Each row was made from one small tree. The marks that hang from a mark follow it in brackets, in alphabetical order. Every link used is in the known rows. Write each row's tree.
Known rows:
R(C G(A X) T(U) V Y): [ 12.4   0.0  -1.1  14.8  65.3   3.1 -29.8 -37.3  38.3 -45.1  -9.9 -27.4
  -9.6  13.9  29.0 -12.2 -22.1 -13.6  31.0 -14.5  12.5 -17.4 -18.4 -16.2]
R(G Y): [ -7.5  -1.9  21.9  -2.3  31.3  -4.4  -0.3  -7.9   4.2 -20.6   7.6  20.3
  -0.4  17.1   7.7  -8.7 -21.9   5.4  12.5 -19.0 -10.1 -17.6   8.4 -15.2]
B(D(U(C(R) T Y))): [-25.1  25.9  26.9  13.9   8.8  11.1   7.9 -20.7   9.7   9.0  -3.2  20.2
  -7.8  -2.0  13.7 -19.1 -21.3  17.3  10.6   0.8 -44.9 -22.1  13.2 -21.2]
X(G(A R(C T))): [  9.2 -27.1  13.2 -10.3  35.6   4.9 -30.5  -2.7  23.8   4.5  -0.5  -5.2
  19.1  -6.9   2.2 -24.8 -37.5  10.5  39.8 -19.5  -6.7 -37.5  -3.9  -4.8]
X(G(R(C T Y))): [  0.8 -22.0  19.5  -7.5  36.7  -3.0 -18.1   7.2  17.0  -9.3  -4.0   6.0
  15.7  -6.7   0.8 -23.9 -35.8  13.2  34.4 -24.4   1.1 -41.1  -1.1  -0.9]
C(U): [-18.2 -10.9   0.5   0.3  21.3  15.1   9.6   2.8  -0.5  -0.9   8.1   1.7
   7.1  -9.6   1.7 -16.8 -20.8   2.2   2.0  -0.8 -21.2 -14.8  14.1 -10.1]
G(A R(T)): [ -4.1 -19.9  11.3 -12.2  37.6  11.6 -15.9 -11.4  26.2  -2.0  -2.5 -10.9
   7.5   9.4  -0.1 -15.6 -26.3  -1.3  29.8  -5.7 -10.8 -23.0  -9.7  -1.5]
C(R(G(A X) T V) U(Y)): [ -0.3   2.0   4.3  25.8  50.0   4.8   5.4 -43.1  29.4  -9.4  22.5 -14.1
  -7.0   3.7  12.3 -23.0 -22.2 -16.5  25.6  -4.3  -9.0 -15.7 -18.1 -12.3]
V(R(C(U) G(A X) Y)): [ 15.9   4.2  11.8 -13.4  41.3  -0.2  -8.6 -25.2  12.0 -30.9  -2.2 -11.2
  -0.6  18.5   2.9  -7.6 -24.8  -8.2  12.9 -17.8  -6.4 -31.9  14.4 -33.2]
G(A R(C(U) V Y) X): [ 17.2  -7.7 -12.9  -9.2  52.2  37.7 -37.5 -23.9  37.6 -29.6  -2.6 -24.3
   3.2   4.8   6.2 -11.5 -45.5 -12.5  34.6   0.8 -16.3 -35.9 -12.3 -22.3]
V(R(T(U))): [-14.3  -2.8   9.8  -8.0  27.0 -31.2   8.6   4.3   2.8 -13.5 -13.7  -1.8
   8.2   8.6   3.7 -10.9  10.8  -3.9  14.5 -11.4   6.2 -14.8   7.0  -1.7]
X(G(A R(C(U) T))): [  6.8 -27.4  10.7  -9.8  38.8  16.1 -25.4  -3.7  23.0   6.6   4.3 -11.7
  18.8 -11.7   1.5 -30.1 -41.2   7.1  32.4 -18.6  -9.5 -39.8  -4.0  -8.8]
R(C(U) G T V): [ -8.8  -9.7   1.8  26.7  59.8   8.4  -7.1 -30.2  30.8 -23.5   8.3 -12.8
 -10.3  -2.2  17.0 -17.6  -8.7 -24.4  20.1 -25.4   4.3 -17.0  -3.1  -2.4]
T(U): [-20.2  -3.0   2.0  -5.1  16.5  -5.4   2.7  10.1  -0.8  -3.4  -2.2   6.3
  12.7  -4.3  19.3 -13.1  -2.3  13.6  11.2   0.2  -8.1  -4.1   9.1  -6.3]
C(R): [-17.2  -5.5  24.2   8.3  13.3 -11.5   7.2   3.2  -3.0  -0.8  -5.7  18.1
   7.8   9.5  -6.6  -7.9  -1.4   9.1  29.5  -4.3   0.6  -8.0  11.1   5.1]
V(R(T Y)): [ -9.1  -5.7  17.9  -8.2  30.2 -30.8   8.0   1.7   2.8 -28.1 -21.6   8.1
   2.6  17.4  -9.6  -6.1  -4.5  -6.7  17.8 -16.5   3.1 -28.0   6.3  -1.0]
C(R(V) U(Y)): [-18.5  -0.2   3.6  19.2  29.7   2.9  16.7 -17.8   9.3  -1.2  11.7  14.5
   3.5  -6.8   3.7 -18.2 -10.3 -11.5  24.5  -4.0 -20.8 -22.8  -1.5  -0.1]
R(C G(A X) T(U) Y): [ 11.3  -0.4  15.9   6.2  54.4   0.6 -13.3 -32.2  27.4 -38.8  -9.5 -30.7
  -9.7  12.4  26.8 -13.9 -31.1   6.3  17.2 -12.5  15.5 -14.4  -4.9 -22.0]
B(D): [-25.1   9.5  10.5  -4.3   9.4   4.2 -17.4   0.9  -1.0   1.7  -1.6  16.0
   7.5  -3.6  20.1  -2.4 -12.2  14.8  26.4   7.5 -21.2 -14.7  21.7 -10.2]
D(U(C(R(T Y)))): [-26.9  -9.4  25.8  16.8  23.6  -1.2  26.1 -12.9  15.7  -7.0 -13.8   4.1
  -9.1  14.7  -8.9 -24.5 -30.7   3.0   4.5 -16.8 -13.9 -12.1   1.6   1.9]
U(T): [ -2.7   6.4  16.6   9.1  13.8   7.1  -4.1  10.1  -2.1  -7.2  -7.8  20.8
   1.1  -3.5  -6.7 -10.5  -0.8  13.8   9.6  -0.7 -26.3 -16.3   8.5 -17.0]
T(U(C(R(G)))): [-21.1   6.6  14.9   6.3  17.6  -9.7  17.4  -6.0   3.1  12.8   6.7  10.1
   2.6  10.7  15.0 -23.0   1.1  15.6  12.8 -14.7  -9.4  -0.6   6.7 -10.5]
U(C(R(G V)) T Y): [  2.2  26.9  18.3  33.4  23.1  -8.3  19.7 -31.3  17.0   6.9  14.1  35.9
 -15.1   7.4   1.4 -23.8   0.0   5.3  19.4 -20.3 -48.3 -24.7  -5.7 -21.3]

Write each row's tree:
[-22.1   4.1  14.4   3.7  15.0  -9.5  19.3   1.1  -0.5   4.0  -8.7  12.6
   3.0  10.1   8.4 -21.6  -4.5  17.7  13.7 -10.6 -10.0  -8.4   5.6  -6.0] : T(U(C(R(Y))))
[  3.1   1.9  21.3   7.3  24.4  -3.4  -9.5 -17.9  10.2  -3.2  11.0   0.8
   3.7  20.0   2.6  -9.0 -14.3   7.9  30.6  -3.2   1.0  -2.4   3.1 -14.4] : C(R(G(A X)))
[ 12.2  21.6  18.1  25.3  27.8  10.4  -7.1 -20.8  15.7  -4.8  -3.1  16.7
 -13.8  22.7 -11.7 -20.7  -8.2   4.3  23.4 -14.5 -31.7 -19.1 -11.5 -29.2] : U(C(R(G(A X) V Y)) T)
[ -1.3 -18.6  -2.2 -10.0  29.0   1.3 -33.4  13.5  16.7   6.8  13.6  18.2
  25.4  -8.1   1.9 -22.3 -22.4   2.8  41.1 -17.1 -16.7 -32.2  -5.9  -2.8] : X(G(R(V)))
[-10.6 -11.6   9.6  -8.8  35.3  22.6  -1.9  -3.8  16.2  -6.3   4.9  -2.7
   7.1  -5.9   4.8 -15.7 -22.6   1.2  18.1 -11.2 -11.5 -28.1  11.8  -6.7] : G(R(C(U)))
[ -6.6  -3.8   2.5  11.9  55.0  -0.4 -11.4 -30.8  30.4 -18.2  -2.6  -4.6
  -9.5  21.9  18.0 -24.0 -14.8 -14.8  22.6 -25.3 -10.1 -16.7 -25.0 -11.4] : R(G(A) T(U(C)) V Y)
[ -6.6   0.7  25.5  19.8  32.6 -17.6   4.6 -14.2  12.7 -11.0   7.5  -4.5
  -3.2  15.8   3.0 -12.4  -6.4   6.3  27.2  -6.1  18.5   2.7  -0.1  -2.2] : C(R(G(X) T))
[ -3.7  -3.5   5.9  23.3  49.4  13.6  -7.3 -28.8  24.4  -8.1  13.6 -20.4
  -3.8  10.0   2.4 -21.6 -14.6 -18.5  26.6  -4.6   5.1  -6.5 -16.3 -10.3] : C(R(G(A X) T V) U)
[ 14.2  -6.1   0.2 -20.9  34.5  19.7 -29.6 -10.6  25.2 -19.7  -0.2 -13.4
   8.0  14.1   1.5  -7.7 -46.4   7.9  29.3   6.9 -17.5 -25.7  -8.8 -22.5] : G(A R(Y) X)
[  0.8  -6.7  -4.2   4.6  39.0   6.9 -31.0 -23.9  23.0  -7.8  15.2  10.9
   4.2  14.5  12.2  -8.4 -10.9 -17.6  32.1 -15.3 -22.2 -12.9  -6.9 -12.0] : R(G(A) V)
[ 10.6 -26.0   7.1  -7.5  46.0   7.6 -41.1  -5.9  29.9  -9.1  -6.9  -0.1
  16.7  -1.3   0.7 -24.2 -38.6  -2.3  48.3 -24.1  -7.4 -46.5 -15.3  -2.9] : X(G(A R(C T V Y)))
[ 18.0   4.4   8.8 -10.6  33.0 -15.5 -17.0 -24.1  14.8 -22.2   1.1  -7.7
   3.2  18.2   7.4  -1.4 -10.8  -4.4  22.9 -15.7  -4.6 -20.5  17.7 -25.7] : V(R(C G(A X)))
[-26.1  16.0  12.2  18.8  26.9   8.3 -11.0 -26.2  23.6  -1.2   3.9  -3.3
  -8.7   8.5  19.9 -17.2 -22.7   0.4  22.1  -2.2 -16.7  -6.1   2.7 -12.8] : B(D(U(C(R(G(X) T V)))))
[ -6.9  -9.5  19.2 -12.4  34.3  10.4  -7.4  -2.0  15.5 -21.3 -10.5   9.4
   4.4   7.1   1.9  -8.5 -25.9   5.7  26.8 -15.3  -5.8 -33.9   8.3  -4.1] : G(R(C Y))
[-22.3  29.3  22.7  19.3  20.0  13.3  -1.0 -30.1  18.4   6.3   7.1  22.1
 -10.4   3.0  19.1 -19.8 -15.9   4.9  16.3  -6.5 -44.9 -21.5   5.2 -24.1] : B(D(U(C(R(G V)) T Y)))
[ -8.7 -13.8   8.5   3.5  53.1   6.0 -15.7 -10.4  31.3 -31.8 -15.8   0.1
  -1.4   6.8   3.1 -11.2 -18.0 -14.8  37.6 -20.0   3.9 -34.9 -10.7   8.2] : G(R(C T V Y))
[-12.4  -8.7  21.4  17.8  52.7  15.3   1.4 -26.5  17.9 -14.2   1.3  -3.9
  -5.0  17.9  -3.9 -23.7 -16.0 -22.1  25.5 -16.9   4.5 -21.0 -16.9  -5.0] : C(R(G(A) T V Y) U)
[  8.9 -24.0  -3.3 -11.6  38.2  23.2 -40.3  -4.2  24.6   6.7   8.7   0.1
  23.2 -10.7   3.0 -26.7 -36.5  -3.0  40.6 -18.5 -21.3 -42.9  -5.7 -11.3] : X(G(A R(C(U) V)))
[ -3.3  -2.2   7.3  -0.4  46.8  32.9 -15.2  -5.4  21.9 -24.1  -8.4   6.8
   0.1  -0.4  -2.4 -16.0 -17.7 -12.3  24.2 -15.3 -17.4 -41.8  -4.9 -11.8] : G(R(C(U(T)) V Y))
[  9.2  14.0  17.2  18.8  42.9  32.7 -12.7 -21.5  13.1 -16.4   4.9   0.3
  -5.7  14.7  -9.0 -21.5 -14.4 -11.0  20.1  -3.7 -14.1 -22.2 -15.1 -31.5] : C(R(G(A X) V Y) U(T))
[  6.6  -2.0  12.0  19.6  45.6 -11.5  -6.6 -25.5  26.2 -29.5   6.3 -20.6
 -10.6   3.4  20.1  -8.6 -19.8   5.1  18.3 -13.1  14.7  -4.8   7.5 -10.7] : R(C G(X) T)
[-16.0  -4.2  16.5  12.6  25.9  -7.5  -4.7  -0.7   4.1 -17.7 -14.4  25.5
   4.5  16.0  -9.1  -7.1  -3.2  -7.3  39.8  -9.8   0.3 -18.9  -3.1   7.9] : C(R(V Y))
[-22.5  29.3  31.3  14.8  14.4  12.3   7.1 -28.1  11.7   9.8   6.6  20.6
 -10.3   2.5  18.6 -19.9 -20.5  15.0   9.0  -5.3 -43.1 -20.2  12.3 -26.7] : B(D(U(C(R(G)) T Y)))
[ -3.5   1.1  22.5  12.0  34.9  -9.6  -2.5 -19.5  15.4  -6.2   4.2 -16.0
   1.1  17.1  12.1 -16.7  -6.8   7.3  26.9  -2.5  17.6   3.4  -7.4  -9.2] : C(R(G(A X) T(U)))
[  7.3 -23.1   8.2 -21.0  23.4   8.2 -33.7   6.8  15.2  15.2  11.0   8.8
  27.2  -4.1  -0.5 -23.6 -37.0  13.4  36.4 -13.5 -21.9 -34.6  -2.3 -11.5] : X(G(A R))
[-16.9   5.7  28.1  20.5  13.2  12.5  19.8  -6.7   9.7   3.4 -10.5  13.6
  -8.0   8.1 -14.6 -26.3 -16.1   8.8  -1.3 -12.3 -31.6 -11.4   4.5 -13.1] : D(U(C(R) T))
[ 13.4   3.5 -10.3  20.5  60.9  -6.1 -22.7 -48.9  45.1 -30.7   8.3 -27.7
  -8.7   0.0  40.9 -14.5 -17.2 -12.1  31.2 -10.4  -1.0 -13.0 -15.9 -15.6] : R(C G(A X) T(U(Y)) V)
[ -5.4  -3.4   8.4  -9.1  25.3  -9.5   6.6  -3.8   0.9 -15.7  -9.4   2.6
   6.5   1.7  -2.4  -7.8  -3.0  -7.1  12.5 -15.5  -7.8 -29.2  25.4 -11.1] : V(R(C(U)))
[-12.8   6.1  13.0  17.2  11.4 -23.7  34.0 -23.6   9.4  10.9   9.2  27.1
  -5.3   3.6   4.7 -18.7 -18.4  15.9  19.9 -13.5 -37.2 -20.4   8.7  -3.6] : U(C(R) Y)
[  5.5  -0.4  -4.8   9.2  58.8   1.0 -27.8 -27.7  33.3 -35.3   0.5 -20.3
  -4.9  17.3  24.0 -14.9 -20.5 -13.7  27.0  -7.3   4.1 -10.7 -27.5 -17.0] : R(G(A X) T(U) V Y)
